What can hang from each mark
z512: z351
z128: z425 z721
z373: z721
z721: z128 z307 z373
z694: z307
z425: z128 z351
z307: z580 z694 z721

Each row was made from one small tree. The marks that hang from a mark follow it in brackets, in the order of their numbers. Every link used is in the known rows. Write each row's tree.
Known rows
z721[z128[z425] z307 z373]: [  1.7  -7.9 -22.2 -17.2 -19.0  -6.7  -9.6   0.6  24.4  13.0  -3.0   8.5
  -9.7   7.4  -4.0  13.8 -11.0   4.8  -3.5  15.1   7.6   4.0   3.8   1.2]
z307[z580 z694 z721[z128 z373]]: [ -2.6   1.2  32.9  20.9   2.1   4.0 -15.7  11.0 -10.5  10.5  -8.8 -17.8
   6.0  14.1   6.2 -21.4 -36.5  -2.3  -1.5  -9.4 -35.8  -5.2 -15.7  16.8]
z128[z721]: [ -2.2   5.0  -2.7  -2.3  -1.3   1.1   5.9  -2.7  -7.9  -7.8  -5.6  -0.6
  -0.8 -11.4  -1.1   0.8  20.8  -0.4   3.5  -4.4  12.1  -2.3   1.8  -4.2]
z425[z128[z721[z373]] z351]: [ -2.0  -2.7 -16.2 -20.9  13.8   6.0  18.4 -22.2  -9.0   4.6  -0.6 -26.8
  -2.1  -9.3 -10.2 -14.2  17.7   1.8  -7.6   5.4   2.0  -0.2   6.6  -1.5]
z128[z425 z721[z373]]: [ -0.9   7.3 -19.3  -8.5 -13.0   7.9  -6.0  -0.4   6.3   0.5   3.2   0.4
   0.7  -4.1  -4.7 -34.0  -3.4   7.6  -0.2  13.9  15.3  10.4  -2.9  -2.8]
z128[z425 z721[z307[z694] z373]]: [  3.2  -0.6  -6.8   1.5 -15.9   3.1 -11.5  12.3   9.3   0.1   7.7   5.4
  -5.0  -8.7  -2.6 -32.2 -15.6   3.3   2.4  10.1   2.3   8.2  -9.5  -3.7]
z425[z128[z721] z351]: [ -0.9  -1.2  -9.2 -20.2  16.2   6.2  22.5 -19.3 -15.9  -2.2  -0.3 -22.8
  -0.3 -13.4  -9.0  -1.3  21.3  -1.6  -8.0   7.1  -3.6  -0.6   8.6  -4.3]
z373[z721[z128 z307]]: [ -2.6  -6.5  -4.4  -8.4   0.8  -3.6  -2.6   1.4   6.1  -3.2  -7.9  19.1
   1.3 -11.4   3.4  11.2   1.5  -1.6   7.8 -10.6   7.1  -6.0  19.1  -5.8]
z694[z307[z580 z721[z128 z373]]]: [ -6.4   3.1   0.7  28.3   7.2   2.2   0.8  -4.8   2.0   2.1   3.3   0.3
   8.6  17.5  12.1  -7.2  -0.1   2.2  -2.4 -13.7  -0.5  -0.4  -7.7   1.5]
z128[z425 z721]: [  0.5   8.8  -9.3  -8.3  -9.4   8.6  -0.9   2.8  -3.4  -9.3   3.6   5.5
   3.0 -10.0  -3.0 -15.8   2.6   2.7  -1.0  16.1   7.6   9.5   0.3  -6.8]
z721[z128]: [ -4.0   2.0  -4.6 -18.2  -2.9  -3.3   2.8  -5.6  -2.2  -0.7 -11.9  -0.1
  -2.6  -0.2  -2.2  41.8  10.1  -2.9  -6.0   7.1  10.0  -2.5   8.6   1.8]
z307[z721]: [ -3.7  15.6  18.7  14.1  16.3   5.9  10.5   5.3  -5.3  -7.7  -3.4  -5.6
   4.5  10.8   1.8  -2.7   5.2  -2.9   2.7 -15.5   7.9  -5.5   1.1   2.9]
z512[z351]: [  4.0   7.6  -0.5  -2.5  20.5  -0.6  19.4  -6.6 -15.0  -9.9   4.1   2.2
  -4.0   1.6   5.5  29.5  15.5  -5.7  -8.3  -0.5  16.6  -0.4  22.6   7.7]
z694[z307[z580 z721[z128]]]: [ -5.3   4.0   7.3  27.8   9.6   2.9   5.5  -2.2  -4.8  -4.7   3.9   3.9
  10.5  13.3  13.4   5.0   4.0  -1.1  -2.8 -12.3  -6.0  -1.0  -5.7  -1.4]
z694[z307]: [ -4.8   9.3   2.1  18.6  14.5  -1.8   8.8  -1.2  -3.7 -14.1  13.4   5.9
   3.6   5.0   5.9  28.3  22.6  -4.2  -1.7 -13.8  33.9   0.6  -4.7  -5.7]
z694[z307[z580]]: [ -2.3   5.5  12.0  20.5  13.1  -3.2   4.6  -4.5 -11.4 -11.3  12.0   5.9
  10.5   8.7   8.2  31.7  19.2  -3.8  -1.0 -10.3  12.1   0.2  -6.4  -2.0]
z307[z580 z694 z721]: [  0.8   9.0  55.8  28.8  15.7   5.0  -6.8  17.3 -24.9  -6.3   0.2 -12.4
  11.6   9.7   6.7  -6.5 -24.1  -8.7   2.5 -15.8 -33.6  -6.4 -16.1  12.8]
z694[z307[z721]]: [ -6.7  12.1   6.5  32.0  18.3   4.6  10.6   2.5  -0.6 -12.3  11.3   3.2
   5.6  10.8  10.3   0.5  12.2  -2.8  -0.2 -21.5  22.2  -1.1  -6.6  -5.1]
z128[z425[z351] z721[z307 z373]]: [  7.4   0.1 -26.8 -10.7 -13.8   4.0  -4.4  -7.2   4.8   2.5   6.4   0.0
  -5.6  -8.5  -7.8 -36.6  -7.7   6.4  -2.0  18.1  -8.1   7.8  -3.7  -7.1]
z128[z425[z351] z721]: [  5.0   9.0 -18.4 -13.4  -6.5  10.5   0.4  -8.5 -12.2  -7.8   4.9  -3.1
   1.2 -13.9  -7.4 -24.0  -1.1   2.6  -5.8  22.3  -8.8   9.0  -0.6  -8.1]

Write each row's tree
[  4.8  -7.7 -28.5 -21.1 -17.3  -5.9  -8.5  -7.5  18.3  14.1  -2.4   2.6
 -10.9   4.9  -7.2   7.6 -14.2   4.6  -7.0  20.7  -3.1   3.8   2.5   0.4] => z721[z128[z425[z351]] z307 z373]
[ -0.7   2.7 -29.6 -26.3 -12.5   2.1  -8.7 -15.1   8.8  12.8  -5.3 -10.6
  -4.7   6.0  -9.1  -1.4 -13.7   6.0 -11.7  22.8   6.9   6.5   2.1   5.0] => z721[z128[z425[z351]] z373]
[ -5.6  -8.3   5.4  -5.7   7.9   0.0  13.5   3.6   5.6   2.4   0.7 -10.3
  -3.6  -6.7  -2.7  -0.8  14.1  -0.8   1.4  -6.6  15.8  -0.9   3.6  -0.4] => z425[z128[z721[z307[z694] z373]]]
[  0.4  -3.8 -11.9   1.9  -8.0  -5.1   0.7  -0.8   8.6   2.6  -4.6   2.6
  -8.0  -6.4  -1.3 -11.3  14.5   3.4   7.6  -8.2  12.7  -3.4  -0.7  -3.3] => z128[z721[z307 z373]]
[  7.6  -3.8  39.6  10.2   6.2 -11.4  -5.3  15.1 -13.6  -8.3   5.3   5.3
   0.3   0.9   1.2  44.2  -0.7 -10.5   5.6  -7.4 -15.1  -6.5  -8.4   4.3] => z721[z307[z580 z694]]
[  7.0  -6.7   1.6 -12.4 -10.6  -3.7  -9.0   9.2  -2.0  -1.3   2.5   5.1
  -9.7  -7.6  -3.8  27.6 -21.9  -6.8  -8.5  19.9 -22.1   1.9  -3.1  -2.3] => z721[z128[z425[z351]] z307[z694]]
[  5.6  -5.6  25.2   9.7   0.7 -12.3 -13.1   9.7   0.7   5.4   4.0  -2.3
  -3.1   9.1  -1.6  18.1  -9.7  -3.5   6.5 -10.8  -3.9  -5.5 -13.2  10.2] => z721[z307[z580 z694] z373]
[ -4.6  12.7  32.3  26.1  14.3   6.5  -6.3  18.2  -4.5  -0.6   1.5 -18.6
  -0.9  10.3   1.5 -28.1 -25.4  -4.3   2.2 -21.9   4.1  -5.1 -17.2  11.3] => z307[z694 z721[z373]]
[  2.6 -14.0  -8.9 -11.4 -14.9 -13.7  -8.5  -6.5  13.9  16.7 -11.3   4.6
  -5.7  10.2  -0.6  28.4  -1.7   3.1   0.1   4.7 -10.6  -4.1   2.3   7.0] => z721[z128 z307[z580] z373]
[ -4.7   7.7   9.1  33.6  14.3   2.5   3.1  -2.3  -1.3  -2.4   9.1   0.0
  10.7  19.1  11.3  -9.2   4.4   1.1   0.8 -19.3   6.4  -0.8 -10.1   1.7] => z694[z307[z580 z721[z373]]]
[  5.1  -2.5 -12.2  -3.3 -17.7   1.3  -8.8   2.6   7.8   3.3   4.1   9.5
   1.2  -2.5  -1.5 -25.6  -6.4   6.7   3.3  14.1  -7.4   8.1  -3.6  -3.3] => z128[z425 z721[z307[z580] z373]]
[  2.7 -15.1   7.5  -2.3 -13.6 -12.8 -17.0   5.9   7.4  15.5  -7.2  -0.4
  -7.6   6.2   0.5  23.7 -18.4  -1.2  -0.5   1.8 -18.1  -4.6  -7.4  10.2] => z721[z128 z307[z580 z694] z373]
[  1.6  -6.5  -8.8 -18.9  14.2   2.3  23.1 -16.0 -10.9  -1.8   1.2 -16.8
  -3.3 -13.7  -8.3   2.4  21.9  -2.3  -5.4   5.7  -8.7  -1.9   9.1  -6.5] => z425[z128[z721[z307]] z351]
[-4.4 -9.6  1.6 -9.1  6.2 -1.2 14.9 -3.2  4.8  4.4 -1.8 -7.4  1.1 -2.0
 -1.9  3.7 20.7  1.4  2.2 -2.8  9.3 -0.9  8.2 -0.1] => z425[z128[z721[z307[z580] z373]]]
[  4.1   1.6  -8.9  -4.4 -12.7   3.3  -0.4   8.0   3.4  -8.3   5.6  15.0
  -1.3 -11.2  -1.6  -9.5   2.9   1.5   2.3  13.9   0.3   7.4   1.1 -10.0] => z128[z425 z721[z307]]
[  1.4  -2.5  14.1   1.5   9.5  -4.4  -3.4   2.8  -3.7  -8.5  -0.9  18.4
   9.2  -7.5   3.7  10.3   6.1  -2.7  12.8 -16.3   1.8  -6.5  13.5  -3.0] => z373[z721[z307[z580]]]
[  1.0   5.1 -15.4 -26.2  -7.1   3.3  -1.1  -9.9  -5.3  -0.8  -4.3  -2.4
  -1.2  -1.6  -6.4  23.0  -5.0  -0.8 -12.6  25.5  -4.7   5.3   6.7  -0.9] => z721[z128[z425[z351]]]
[ -5.6  -8.0  -3.2 -10.1   7.3  -0.7  17.4  -1.8   8.7   3.1  -1.3  -7.3
  -2.5  -4.2  -2.8   1.8  22.3   1.4   1.8  -4.6  19.7  -0.7   9.0  -1.9] => z425[z128[z721[z307 z373]]]
[ -1.0   8.9  22.3  16.5  10.7   3.1  -1.5  -2.3  -6.0   6.2  -6.2 -10.5
  12.1  21.8   3.3 -15.8  -5.3   2.8   4.3 -12.6 -15.5  -4.8  -4.8  12.2] => z307[z580 z721[z373]]
[-4.7  8.9 -8.9 21.2  9.9  7.7  7.6 -2.9 -0.2 -7.0  9.3  1.9  3.9  7.9
  8.4 -7.9 -0.6 -0.7 -7.3 -5.4  6.0  2.8 -5.3 -6.8] => z694[z307[z721[z128[z425[z351]]]]]
[ -5.0   2.7  -8.4 -15.1  -0.2   5.6  -7.0  -0.8   2.0  -4.5  -5.2  13.5
   7.8 -10.0   1.3  -3.7  -7.2   1.0   2.3   1.0  11.8   1.7  17.5  -4.0] => z373[z721[z128[z425]]]
[  5.4  -4.7   9.3   1.4  -0.6 -13.6  -4.8  -1.8   6.9   7.2   0.5   3.1
  -1.3  13.2  -2.5  24.1   8.5   1.1   7.1  -7.6   3.8  -5.1  -2.1   6.9] => z721[z307[z580] z373]
[  3.0   0.1 -18.5  -4.7 -16.4   2.6  -6.1   4.2  13.6   1.1   5.0   9.8
  -3.8  -4.9  -3.2 -27.0  -4.2   6.7   3.0  11.8   7.9   8.2  -2.0  -5.7] => z128[z425 z721[z307 z373]]
[ -0.2  -9.6  13.5  -1.5   0.5  -3.8 -11.5   7.7  -3.3  -2.6  -6.1  16.0
   4.8 -11.9   5.7   9.4 -13.1  -4.4   7.7 -10.2 -13.1  -6.2  10.0  -1.0] => z373[z721[z128 z307[z580 z694]]]
[  1.7  -2.7   8.7   8.0  -3.5  -3.7   0.9  11.0  -6.0  -8.2  -1.0   4.5
  -6.8 -15.4   0.9   2.5   8.6  -4.6   6.5  -8.3  -0.3  -4.3  -4.8  -5.2] => z128[z721[z307[z694]]]
[  0.9  -7.6 -15.5 -18.4  11.2   1.9  18.4 -18.3  -4.2   4.7   0.6 -20.6
  -5.1  -9.4  -9.3 -10.3  17.2   1.2  -5.3   3.7  -2.7  -1.3   7.0  -3.4] => z425[z128[z721[z307 z373]] z351]
[  6.3  -1.7   8.7   2.9 -13.4   2.7  -8.6  14.1  -6.1  -7.8   7.9  10.8
   2.0 -11.5   0.6 -11.8 -12.2  -1.0   2.5  14.1 -20.6   7.3  -7.4  -5.2] => z128[z425 z721[z307[z580 z694]]]
[  3.6  -5.7  16.3   8.6  -4.5  -4.8  -2.5   8.6 -11.1  -6.2  -1.8   4.2
  -2.0 -12.5   2.6   5.4   6.1  -4.3   6.9  -6.2 -15.2  -4.5  -6.3  -2.6] => z128[z721[z307[z580 z694]]]
[  2.6  -7.0   5.8   8.3  -8.5  -5.7  -7.5   4.8  -1.3   3.5  -2.7  -1.0
  -4.4  -6.5   0.6 -13.0   0.4   0.6   7.4  -7.8  -7.8  -3.3  -9.8   1.6] => z128[z721[z307[z580 z694] z373]]
[  0.9  -7.4  -2.0  -9.8  -4.7  -0.8  -9.0   2.7   3.1  -2.1  -4.1  22.7
   8.1  -8.2   4.2   4.5 -10.2   0.5   5.9   1.8  -9.7  -0.3  16.9  -4.5] => z373[z721[z128[z425] z307[z580]]]
[ -0.3 -10.3 -17.7 -12.8 -13.4 -12.2  -4.3  -3.8  21.0  14.2  -9.9   4.3
 -12.4   6.7  -2.5  24.9   1.5   2.6  -0.2   1.2  11.6  -4.0   4.9   3.2] => z721[z128 z307 z373]
[ -5.4   9.8  -6.1   2.4  -1.6   8.7  -0.6   1.0  11.9   8.1  -7.2  -6.4
   0.9  15.1   0.4 -25.1 -16.5   5.0  -3.6   0.7   2.8   1.4   1.0   5.6] => z307[z721[z128[z425] z373]]
[ -3.2   9.8 -11.3  -0.6  -0.1   9.7  -0.5  -4.5   7.7   8.8  -6.8 -11.3
   0.1  13.3  -1.5 -29.7 -18.2   5.0  -6.1   3.5  -4.4   1.3   0.3   5.2] => z307[z721[z128[z425[z351]] z373]]
